In the rows, zero is written as 128.
Known rows, with every step that occurs:
y, z, c, v: [178 160 113 130 103 144 135 142 136 124 148 118 155 175 133 110 164 116
 121 101 173 104  69 133 182]
h, v: [162  92  87 109 123 142 159 140 160 122 109 112 143 154 124 118 162 127
 133 105 163 149  63 129 170]
d, v: [151 105  88 120 144 125 180 155 163  88 110 137 114 148 124 118 151 127
 131 119 162 125  87 125 174]
h, v, u, c: [189  76 100 122 123 145 201 171 143  83 101 111 140 157 119 139 154 135
 132 109 189 124  61 140 170]
b, z, c, v: [157 171  99 138  82 158 154 141 159 114 165  98 142 160 129 106 150 115
 110 101 159 102  91 159 158]
d, v, h: [157  84  84 117 141 123 188 174 165  86 115 117 116 175 118 119 173  96
 137 131 155 132  78 147 161]
z, y: [195 136  58 132 137 158 145 120 162 135  90 121 127 127 126 112 147 129
 130 122 146 110  80 165 144]
u, b, h: [148 115  90 127 111 114 154 128 182  90 107 138 129 144 130 163 139 138
 124 112 131 142  94 174 138]
l, y, z, v: [175 134  88 117 112 115 119 141 128 136  77  98 156 162 137 107 152 135
 126 117 146 120  64 118 161]
h, v, z: [163 109  94  98 118 145 153 143 160 112 105 129 158 127 136 124 176 137
 131 103 173 145  49  92 153]
c, v, u: [200 100 125 129 128 153 170 146 166  86 148  97 149 189 116 104 149 128
 120 114 168 105  90 152 160]
u, c, z: [185 111  87 162 103 126 151 161 129 107 123 125 104 153 125 120 136 145
 134 115 161 136  87 150 139]
u, c, v: [196 131 109 151  84 144 164 146 129 104 124 112 143 156 123 119 145 121
 119 105 158 110  86 168 165]
l, y, z, v, u, b: [167 126 110 119 101 125 134 142 141 107  85 100 183 169 141 127 144 140
 129 126 148 115  69 114 149]
l, y, z, c, v, h: [188 129 104 129  99 140 135 163 142 117 128  86 166 183 128  98 193  66
 135 118 159 120  58 141 182]
d, v, f: [144 109  94 119 135 148 200 146 185  73 110 121 102 154 127 138 154 122
 124 133 144 114  75 168 176]
v, u: [176  86  95 126 151 128 179 148 170  86 123 114 138 170 117 123 141 138
 125 123 176 121  94 158 141]
l, y: [164 102  74 130 127 121 144 133 168 115  91 117 149 138 129 107 149 112
 138 121 150 137  90 147 154]
y, z, c, v, h: [183 137 108 130 100 141 147 163 132 117 150  95 156 199 126 112 186  83
 125 114 167 115  62 155 170]
b, h, v, u: [187  57 101  94 159 133 188 164 187  73 115 103 112 174 114 148 164 142
 127 103 170 136  63 136 170]
h, v, u, b, z: [127 100 101 102  89 165 170 147 169  85 143 112 156 173 134 136 146 139
 128 110 154 142  76 129 139]
v, h: [166  88  76 128 129 122 164 154 157 107 119 103 139 177 117 118 163  97
 132 130 148 141  82 181 133]
v, z: [162 125  88 119 125 125 150 134 157 102 109 141 154 126 135 125 155 140
 126 114 170 125  81 125 128]
f, v, u, c: [178  99 103 119 106 127 179 178 144  63 130 119 140 155 126 131 144 110
 126 127 192 114  85 155 164]
l, y, z, v, u: [190 109 103 114 132 120 144 155 137 107  89  87 159 179 131 111 151 142
 126 123 165 106  65 113 159]
u, c, z, v, f: [194 141 101 166  81 148 170 156 133 108 102  72  96 162 127 138 135 156
 113 130 134 105  64 187 143]

Rows:
[197 110  92 145 112 124 143 165 142 137 121  59 112 201 115 102 159 132
 124 131 136 134  75 146 126] => c, z, v, h
[149  99  95 104 105 128 158 134 183 100 101 126 132 148 130 162 158 135
 131 100 135 159  65 146 161] => u, b, h, v
[206 109 109 142 137 134 154 160 152 114 125  69 115 191 118 105 135 172
 121 125 163 111  84 124 134] => c, z, v, u
[155 146  81 127 127 125 145 145 139 117 122 137 146 154 135 127 157 123
 127 110 178 122  72 144 164] => y, z, c
[203 138  92 166  90 125 152 160 115 129 100  86 110 157 123 119 131 164
 119 116 152 116  77 145 140] => u, c, z, v
[170 123 117 109 118 114 154 147 150  84 105 108 138 188 132 169 142 167
 112 113 144 107  69 140 144] => y, z, v, u, b, h
[168  82 102 115 168 127 203 170 174  61 119 128 118 163 119 123 148 135
 131 125 182 108  91 122 171] => d, v, u
[175 132 109 138 109 129 174 135 158 101  98  90 168 169 127 140 129 154
 116 126 148 110  90 151 133] => z, v, u, b
[229 169  93 146  85 183 154 135 129 117  95 123 148 110 137 119 163 130
 121 107 161  78  61 139 152] => u, c, v, z, y
[192 115 120 140 117 121 157 154 175  91 118  84 107 183 122 152 132 178
 114 120 137 120  84 136 130] => c, z, v, u, b, h
[149 150  83 101  78 178 137 141 175  85 146 119 145 143 142 121 141 117
 126 133 146 106  88 145 133] => f, v, u, b, z, y
[133 130  97 117  91 162 184 155 174  86 140 106 165 153 136 142 153 129
 126 107 172 126  71 134 152] => h, v, u, b, z, c
[188 104 135 125 108 140 171 140 187  64 142 109 144 183 121 151 146 136
 117 110 144 113  92 162 155] => c, v, u, b, h
[170  95  95  90 132 130 161 148 178  93  99 131 129 128 130 150 180 145
 126  94 167 142  49 110 160] => b, h, v, z
[180 148 129 149  99 153 179 140 175  85 144 102 179 164 129 131 147 119
 122 115 172  99  90 155 161] => z, c, v, u, b
[208  57 109 126 131 138 186 192 157  66 123 104  78 170 114 148 157 160
 133 102 177 135  57 131 166] => b, h, v, u, c, z
[171 157 113 131  93 166 144 137 161 101 123  94 154 162 141 118 174  89
 125 119 150 102  52 161 194] => l, y, z, c, v, f
[182 139 138 122 107 136 160 153 164  67 148 120 149 186 133 159 159 131
 116 102 167  99  72 144 175] => y, z, c, v, u, b, h
[162 145  99 117 106 143 147 132 138 117 104  88 134 182 135 136 151 146
 109 126 133 104  51 173 156] => y, z, v, f
[140 167 102 142  49 158 158 148 160 104 167  86 165 182 133 124 164  84
 118 116 133 121  86 178 136] => u, b, z, c, v, h
[151 134  99  95 104 127 131 151 161  93 132 138 155 123 143 118 165 114
 127 120 177 132  74 108 151] => f, v, z
[206 120  72  93 139 167 151 133 180 111  74 127 117 104 132 146 184 149
 128  99 155 119  38 110 159] => b, h, v, z, y
[176 142 113 135 104 165 180 157 167  86 174  86 144 182 124 110 148 123
 110 107 178  89  92 155 158] => b, z, c, v, u
[203 114  99 133 110 120 165 169 108  94  73  95 155 163 132 128 145 141
 125 120 175  95  61 131 164] => l, y, z, v, u, c
[150 130 127 126  71 166 159 138 165  79 174 105 160 189 131 118 136 136
 115 113 141 112 100 151 131] => c, v, u, b, z
[185 153 106 147 110 145 163 136 163 119 138 100 153 154 123 109 155 110
 117 105 168 106  84 158 174] => z, c, v
[164 155  85 134 126 127 167 141 164 103 107 134 161 110 137 134 161 129
 123 110 188 112  78 130 142] => v, z, c
[189 102 106 132 105 147 156 151 153 113 144  84 150 198 115 101 173  89
 124 121 139 127  80 173 151] => c, v, h
[151 100 115  97 112 118 158 159 195  50 142 128 136 158 130 160 146 120
 125 124 158 132  90 150 155] => f, v, u, b, h
[165  92 104 120 135 121 179 143 191  61 117 129 128 162 124 167 137 145
 123 117 150 127  96 172 136] => v, u, b, h
[180 159 112 147  98 171 182 131 179 100 136  86 142 160 127 128 161 101
 111 119 152  95  70 197 178] => z, c, v, f
[179 131  90 143  91 137 196 166 124  85 115  82 128 168 124 135 126 158
 104 116 162  88  88 167 130] => b, z, v, u, c
[183 134 103 145 105 152 149 141 161 123 117  65 101 178 125 119 141 156
 112 133 125 115  69 169 140] => c, z, v, f
[201 134 119 143 132 151 186 154 169  89 147  90 154 173 118 114 154 118
 118 112 186  89  87 157 173] => z, c, v, u
